Each row was made from one path, in order. Every step used is in the known rows, and no mark comes twice. Write each row's path.
Known rows:
v, r: [-1.31 -0.77  1.23 -0.69 -0.17 -2.70  0.63 -2.36 -0.04 -0.90 -2.41  0.65
  0.73 -1.01  3.02  0.15 -2.17 -0.06  1.05  0.06  2.80  1.02 -0.05 -2.54
  0.05]
d, r, v, s: [-0.74 -0.47  0.16  1.27  2.16  1.72  0.24 -2.71  2.81 -0.50 -2.67  2.96
  0.32  0.85  2.80  1.68 -4.38  0.53  2.25 -0.80  5.64 -2.10  0.34 -2.42
  0.80]
v, s, a, r, n, q: [-1.28  1.42 -1.06 -1.52 -2.27  1.01  0.76 -3.60 -1.31 -3.58 -3.81  3.74
  1.96 -0.61 -0.89 -1.53 -5.05  0.80 -0.84 -0.07  4.49 -0.10 -0.47 -3.95
 -1.41]
r, v: [ 0.41 -1.28  0.00  0.20  1.62  1.43  0.85 -2.57  2.02  0.19 -1.06  0.79
  0.97 -1.87  1.43  1.04 -3.08  1.73  2.14  0.62  3.73 -0.99 -0.02 -3.30
  2.39]
r, a: [ 0.56  0.25  0.19 -0.52 -0.17  0.21  0.26 -2.87  0.15 -2.15 -0.24  2.02
  0.61 -1.52  1.07 -0.96 -1.16  2.37  1.79  1.54  3.54  0.87 -1.29 -4.19
  1.01]
v, r, a, q: [-0.13 -0.74  0.49 -1.96 -0.72 -0.51  1.83 -2.54 -1.88 -2.73 -2.59  1.02
  2.13 -0.16  2.65  1.43 -1.39  1.29  0.43  2.71  3.10  1.82 -0.43 -4.70
 -0.38]
d, r, v, s, a: [-0.77 -0.02 -0.99  0.81  1.65  2.23  0.83 -1.94  3.20 -0.80 -2.41  4.58
  0.84  1.12  2.17  0.56 -4.02  0.63  0.85  0.66  6.13 -1.23  0.39 -2.96
  0.86]
d, r, n, e: [ 0.25 -1.02 -0.68 -0.79 -0.87  0.97 -1.48 -3.31  1.64 -2.09 -1.88  0.54
 -1.06 -2.31  3.56 -1.42 -3.07  1.28  1.55 -0.18  5.02  1.37 -1.55 -3.33
  1.19]
n, q, a, r, d: [ 1.25  3.03  0.93 -1.58 -1.25 -1.01  0.89 -0.51 -2.30 -3.95 -1.05  0.39
  1.18 -0.50  2.41 -0.31 -1.39  1.44  0.47 -0.05  3.02 -0.16 -1.78 -2.68
 -1.04]
d, r, a, q, n: [ 1.67 -1.63  0.87 -2.72 -1.16  1.84  0.28 -1.04  0.44 -5.22 -2.28  2.23
  1.25  1.49  4.77  1.06 -2.27  0.38  1.77  2.16  5.03  0.68 -2.23 -4.02
  0.28]
r, a, s: [ 0.87  0.07 -0.36 -1.67  0.52  2.00 -0.36 -3.73 -0.66 -3.28  0.07  1.58
  1.43 -1.78  1.38  0.58 -1.28  2.49  2.92  1.02  4.90 -0.34 -1.93 -4.26
  0.16]
s, a, r, d: [ 1.19  1.46 -1.15 -1.31  0.09 -0.35  0.82 -1.09 -0.25 -3.08 -1.10  1.99
  1.04 -1.26  1.12 -0.96 -2.32  2.43  0.11  0.74  3.85  1.27 -1.98 -2.81
  0.11]
v, s, a, r, n: [-0.98  0.21 -1.41 -2.08 -0.47 -0.31  1.04 -3.04 -0.11 -3.57 -3.35  3.28
  1.83 -1.13 -0.63 -1.03 -5.25  1.77 -0.15  0.09  5.04 -0.34 -1.19 -3.53
 -0.30]
a, s, v: [ 0.97 -0.07  0.41 -1.58  2.19  1.39 -0.10 -1.92 -0.39 -0.65 -0.81  0.36
  0.36 -2.69  3.45  2.26 -2.89 -0.09  1.91  0.48  4.27 -2.45 -0.29 -3.78
  0.30]
a, q, n: [ 0.11 -2.43  1.33 -1.97 -0.58  0.68  0.48 -0.05 -0.03 -3.66 -2.56 -0.03
  1.91 -0.36  4.23  1.66 -3.51 -0.77  1.08  2.34  2.79 -0.62 -0.82 -2.69
  0.79]
d, r, n, q, a: [ 0.07  0.58  1.13 -2.21 -1.73 -0.67  0.09 -1.95  0.70 -4.18 -2.18  1.01
  0.63 -0.01  3.65 -1.27 -1.57  0.27  1.15 -0.26  4.92  1.00 -1.93 -3.67
 -0.37]
n, q, a, r: [ 1.14  1.23  0.81 -1.79 -1.32 -1.17 -0.42 -1.91 -2.35 -3.42 -1.72  0.78
  0.80 -0.77  2.69 -0.28 -2.29 -0.01  0.18  0.80  2.41 -1.16 -1.15 -2.10
 -0.70]
r, v, s, a, q, n: [-0.87 -1.27 -0.28 -1.27  0.19  3.26  2.99  0.44  1.43 -2.45 -3.28  3.01
  3.73  1.12  2.39  2.35 -5.57  0.03 -0.03  3.05  5.11 -2.18  0.73 -4.03
  1.03]
s, v, r: [-0.42  0.14  1.66 -1.18  0.75 -2.30  1.73 -1.47 -0.28  0.83 -2.41  0.92
  0.11 -1.35  3.79  1.14 -2.92 -1.14  0.32  0.10  2.92 -0.25  0.83 -4.04
  0.18]
d, r, v, s, a, q, n: [-0.18 -1.49 -0.15 -1.28  0.31  3.57  1.77  0.19  2.49 -3.31 -3.77  3.84
  2.35  2.54  4.18  2.49 -5.35 -0.66  0.47  2.11  6.30 -1.87  0.08 -3.31
  0.54]
n, q: [-0.67  0.44  0.80  0.27 -0.99  0.50 -0.85 -2.71 -0.47 -1.39 -1.75  0.91
  0.29 -1.20  2.11 -1.00 -1.93 -0.37  1.01  0.66  1.85  0.21  0.02 -2.59
 -0.14]
a, s, v, r: [ 0.14 -0.04  1.15 -2.33  1.45 -0.48  1.06 -2.15 -1.13 -0.26 -2.03  0.57
  0.79 -1.83  3.99  2.79 -2.82 -0.78  1.27 -0.29  4.46 -1.53  0.19 -4.15
 -0.62]
s, a, q: [ 0.03 -1.22 -1.08 -1.33  0.28  1.03  0.69 -1.10  0.00 -2.52 -1.87  0.97
  1.71 -0.89  3.04  0.61 -2.56  0.24 -0.51  4.27  2.51  0.78 -0.34 -2.96
  0.58]
s, v: [ 0.60  0.03  1.01 -0.46  1.40 -0.21  0.64 -1.23  0.35  0.46 -1.22  0.68
 -0.55 -2.13  3.28  0.62 -2.93 -0.64  0.91  0.94  2.97 -1.13  0.18 -3.77
  1.25]
v, r, n, q, a: [-1.37  0.82  1.80 -2.87 -2.70 -2.83  2.31 -1.89 -1.14 -3.18 -3.00  0.40
  2.26 -0.71  2.50 -1.00 -1.57  0.16  0.32 -0.16  3.83  1.46 -0.64 -4.64
 -0.74]

Which path is each row?
[-0.83  0.57 -1.13 -0.57  0.15 -0.32  0.13 -2.32 -0.40 -2.39 -2.55  3.77
  1.22 -0.46  0.74 -0.38 -4.73  0.65 -0.40  1.15  3.76 -1.32 -0.37 -1.95
 -0.62] : v, s, a, r
[ 0.60  0.92  0.49 -3.91 -0.45 -0.65  2.06 -0.96 -1.72 -1.48 -1.50 -0.59
  1.31 -3.41  4.54  1.50 -2.73  0.63  0.32  0.38  5.91 -1.15 -0.35 -5.68
  0.11] : q, a, s, v, r, n, e
[-2.15  0.67 -0.51  0.60  0.32 -0.05  0.58 -1.13  1.01 -1.55 -1.88  3.43
  1.25 -0.57  1.31 -0.99 -3.49  0.36 -0.05  1.81  3.84 -0.71  0.19 -2.72
 -0.07] : v, s, a
[ 0.42  3.89  2.15 -2.49 -0.27 -0.57  2.94  0.56 -2.69 -1.98 -1.27 -0.05
  1.94 -0.46  4.76  2.37 -0.66 -0.29  0.39 -0.66  4.75 -1.00 -0.19 -5.03
 -2.03] : n, q, a, s, v, r, d
[ 1.27  0.06  1.33 -3.09 -2.30  1.29  2.37  0.05 -2.29 -1.44 -2.52  1.32
  1.16 -0.89  5.28  1.60 -3.32 -0.58 -0.89  2.81  4.35  0.05  0.73 -6.33
  0.34] : s, v, r, a, q, n, e
[ 2.45  0.73  0.11 -2.27  1.49  2.56 -0.44 -3.00 -0.02 -2.24 -0.52  2.62
 -0.46 -0.57  3.81  1.68 -1.74  0.77  2.46  0.10  6.45 -1.03 -1.66 -5.10
  0.04] : d, r, a, s, v
[ 0.09 -0.47 -0.45  0.37  1.67  1.25  0.63 -3.28  0.20 -0.79 -2.79  2.42
  1.37 -0.73  0.27  1.88 -5.63  1.50  1.31 -0.72  4.38 -3.23  0.27 -2.40
  0.63] : a, r, v, s
[ 1.00  0.36  1.04 -2.49  0.09 -0.17  3.01 -1.72 -2.15 -0.98 -2.54  1.19
  1.39 -0.44  3.58  2.52 -2.12  0.13 -0.42  2.60  3.34  0.72  0.56 -6.05
 -0.16] : s, v, r, a, q
[ 0.46 -1.19 -0.92 -1.89 -2.16  2.38 -0.03  0.64 -0.07 -3.21 -1.69  0.97
  1.33 -1.55  4.47 -0.24 -3.67 -0.39 -1.04  4.55  3.28  0.14 -0.24 -3.23
  0.99] : s, a, q, n, e
[ 1.56  1.57  0.71 -1.85  0.48 -2.15  1.21  0.03 -1.06 -3.86 -0.58  0.08
  1.18 -1.08  2.60  0.31 -1.67  2.46  1.14  0.28  3.68 -0.27 -2.62 -2.40
  0.13] : q, a, r, d
[ 0.15  1.75  0.47 -0.33  0.00  0.99  1.31 -2.14 -1.42 -1.88 -2.75  2.26
  1.98  0.41  1.20  1.39 -4.51  0.59  0.34  0.02  4.15 -3.75  0.49 -2.74
 -0.47] : n, q, a, r, v, s
[-0.26  1.11  1.55 -0.64 -1.16 -0.87  0.10 -0.81 -0.84 -2.44 -1.01  0.39
  1.00 -0.82  3.22 -0.74 -1.13 -0.28  0.61  1.43  2.46 -0.49 -0.47 -2.65
 -0.24] : n, q, a
[ 0.94 -1.44  0.02  0.01  1.81  1.53 -0.30 -2.80  3.03 -0.58 -1.69  1.60
 -0.07 -0.22  3.25  1.30 -2.90  0.87  2.49 -0.15  4.78 -0.63 -0.59 -2.52
  1.77] : d, r, v
[-0.42  0.84  1.25 -2.05 -1.89 -0.89  1.11 -1.59 -0.36 -3.32 -1.68  0.28
  1.76 -1.50  1.82 -1.41 -1.78  0.79  0.77  0.72  3.52  0.44 -1.29 -4.41
  0.18] : r, n, q, a
[ 1.54 -0.22 -0.49 -1.64  0.69  2.27 -1.63 -3.91  0.48 -3.99 -0.44  2.51
  0.33 -0.24  2.96  0.92 -1.01  1.94  3.22  0.15  6.01 -0.06 -2.64 -3.64
 -0.20] : d, r, a, s
[ 0.56 -1.83  0.30 -1.36 -1.72  1.88 -0.47 -0.07 -0.61 -2.66 -2.08 -0.57
  0.90 -1.76  5.06  0.94 -3.83 -0.59  0.37  2.95  2.79 -0.62 -0.14 -2.68
  1.17] : a, q, n, e
[ 0.46  0.64  1.63 -3.23  1.44 -1.96  2.09 -0.25 -1.64 -1.34 -1.28  0.27
  1.53 -1.36  5.01  2.77 -1.98 -0.88  0.86  0.45  4.84 -2.11 -0.23 -4.13
 -0.57] : q, a, s, v, r
[ 1.90  1.01  0.14 -2.18  1.38  2.50  0.66 -2.76 -1.09 -1.52  0.04  1.77
  0.64 -2.27  2.19  1.50 -1.89  1.39  1.98  0.92  5.30 -1.47 -1.01 -5.74
  0.29] : r, a, s, v
[ 1.64 -0.72 -1.89 -1.52  0.95  1.59  0.75 -2.73  0.96 -1.06 -1.49  2.60
  1.37 -1.51  0.41  0.32 -4.06  1.96  0.37  1.21  4.24 -0.90 -0.54 -3.18
  1.68] : s, a, r, v
[ 0.57  2.57  1.94 -2.86  1.55 -1.81  3.31  1.11 -1.59 -1.76 -0.68 -0.20
  1.78 -1.07  4.87  3.00 -0.97  0.78  1.20 -0.21  5.42 -1.01 -0.93 -4.80
 -0.86] : q, a, s, v, r, d
[-0.74  2.35 -0.91 -0.21  0.35 -0.12  1.37 -0.88 -0.38 -2.97 -1.98  3.33
  1.58 -0.17  0.42 -0.31 -3.67  2.06 -0.15  0.41  4.44 -0.35 -1.08 -2.60
 -0.80] : v, s, a, r, d
[ 1.01 -1.44  0.98 -2.54 -1.47  1.50  1.28 -0.78 -0.63 -4.47 -1.82  1.48
  2.27 -0.07  3.21  0.91 -2.49  0.91  1.23  2.83  3.77  0.33 -1.50 -4.57
  0.73] : r, a, q, n
[-0.92  0.62  1.05 -3.79 -2.00 -1.01  1.47 -2.57 -1.97 -4.25 -2.55 -0.05
  2.98 -1.13  2.82  0.61 -1.53  0.53  1.22 -0.64  5.04 -0.02 -1.27 -4.66
 -1.60] : v, r, n, q, a, s
[ 1.38 -0.16  0.43 -2.34  0.41 -2.43 -0.13 -1.38 -1.10 -3.25 -1.17  0.50
  0.74 -1.38  2.79  0.24 -2.55  1.05  0.92  1.15  2.98 -1.37 -1.88 -1.71
  0.32] : q, a, r
[ 0.02 -1.30  1.67 -3.27 -2.16 -0.40  2.41 -0.86 -1.35 -4.05 -2.94  1.71
  2.77  0.74  3.64  1.42 -2.23  0.38  0.70  2.19  4.00  1.12 -0.83 -4.92
 -0.18] : v, r, a, q, n
[ 0.49  1.14  1.63 -1.72 -0.12 -1.33  2.43 -2.03 -0.89  0.01 -1.39  2.39
  0.55 -1.01  2.57  0.48 -1.70  0.52  0.37  0.68  4.16  0.68  0.27 -5.87
  0.28] : s, v, r, a
[ 1.14  0.88  0.22 -0.81  0.52 -0.76  0.10 -1.81 -0.61 -2.83 -1.35  0.36
  0.57 -1.56  1.52  0.27 -2.42  2.34  1.43 -0.59  3.18  0.38 -1.97 -2.32
  0.04] : a, r, d
[-0.33  1.92  1.92 -0.93  0.94 -2.05  2.97 -0.09 -0.28  0.36 -1.95  0.50
  0.42 -1.11  3.58  1.21 -1.92  0.20  0.50 -0.77  3.79  0.86  0.25 -4.63
 -0.02] : s, v, r, d
[ 0.23  1.07  0.66 -1.80 -0.55  0.87 -0.54 -1.46 -1.58 -3.61 -0.63  0.00
  1.77 -1.21  3.45  0.84 -1.17  0.04  1.55  1.18  3.57 -1.88 -1.12 -2.81
 -1.00] : n, q, a, s
[ 1.48  1.34  0.98 -3.65 -0.14  1.45  0.38 -1.86 -0.57 -3.66 -1.99  0.91
  0.51 -0.61  4.70  1.34 -2.17 -0.57  1.31 -0.76  6.50 -1.51 -1.59 -5.23
 -0.83] : d, r, n, q, a, s, v
[-1.34 -0.27  0.24  1.43  1.78  1.49  1.42 -2.49  1.69  0.22 -2.13  2.08
  1.43 -0.69  1.02  1.53 -4.50  1.21  1.83  0.27  4.33 -2.42  0.90 -3.08
  1.18] : r, v, s
[ 1.12  0.00  0.25 -0.63 -0.03  0.50 -0.76 -3.13  1.35 -2.82 -0.87  3.04
 -0.42  0.16  2.94 -0.74 -1.11  1.50  2.17  0.67  4.85  1.23 -2.00 -3.55
  0.63] : d, r, a
[ 0.17  1.80  1.30 -2.01  1.59 -0.30  2.32 -0.78 -1.23 -0.76 -1.44  0.04
  1.15 -1.59  3.86  2.79 -1.82  0.58  1.50 -1.15  4.98 -0.41 -0.49 -4.52
 -0.78] : a, s, v, r, d
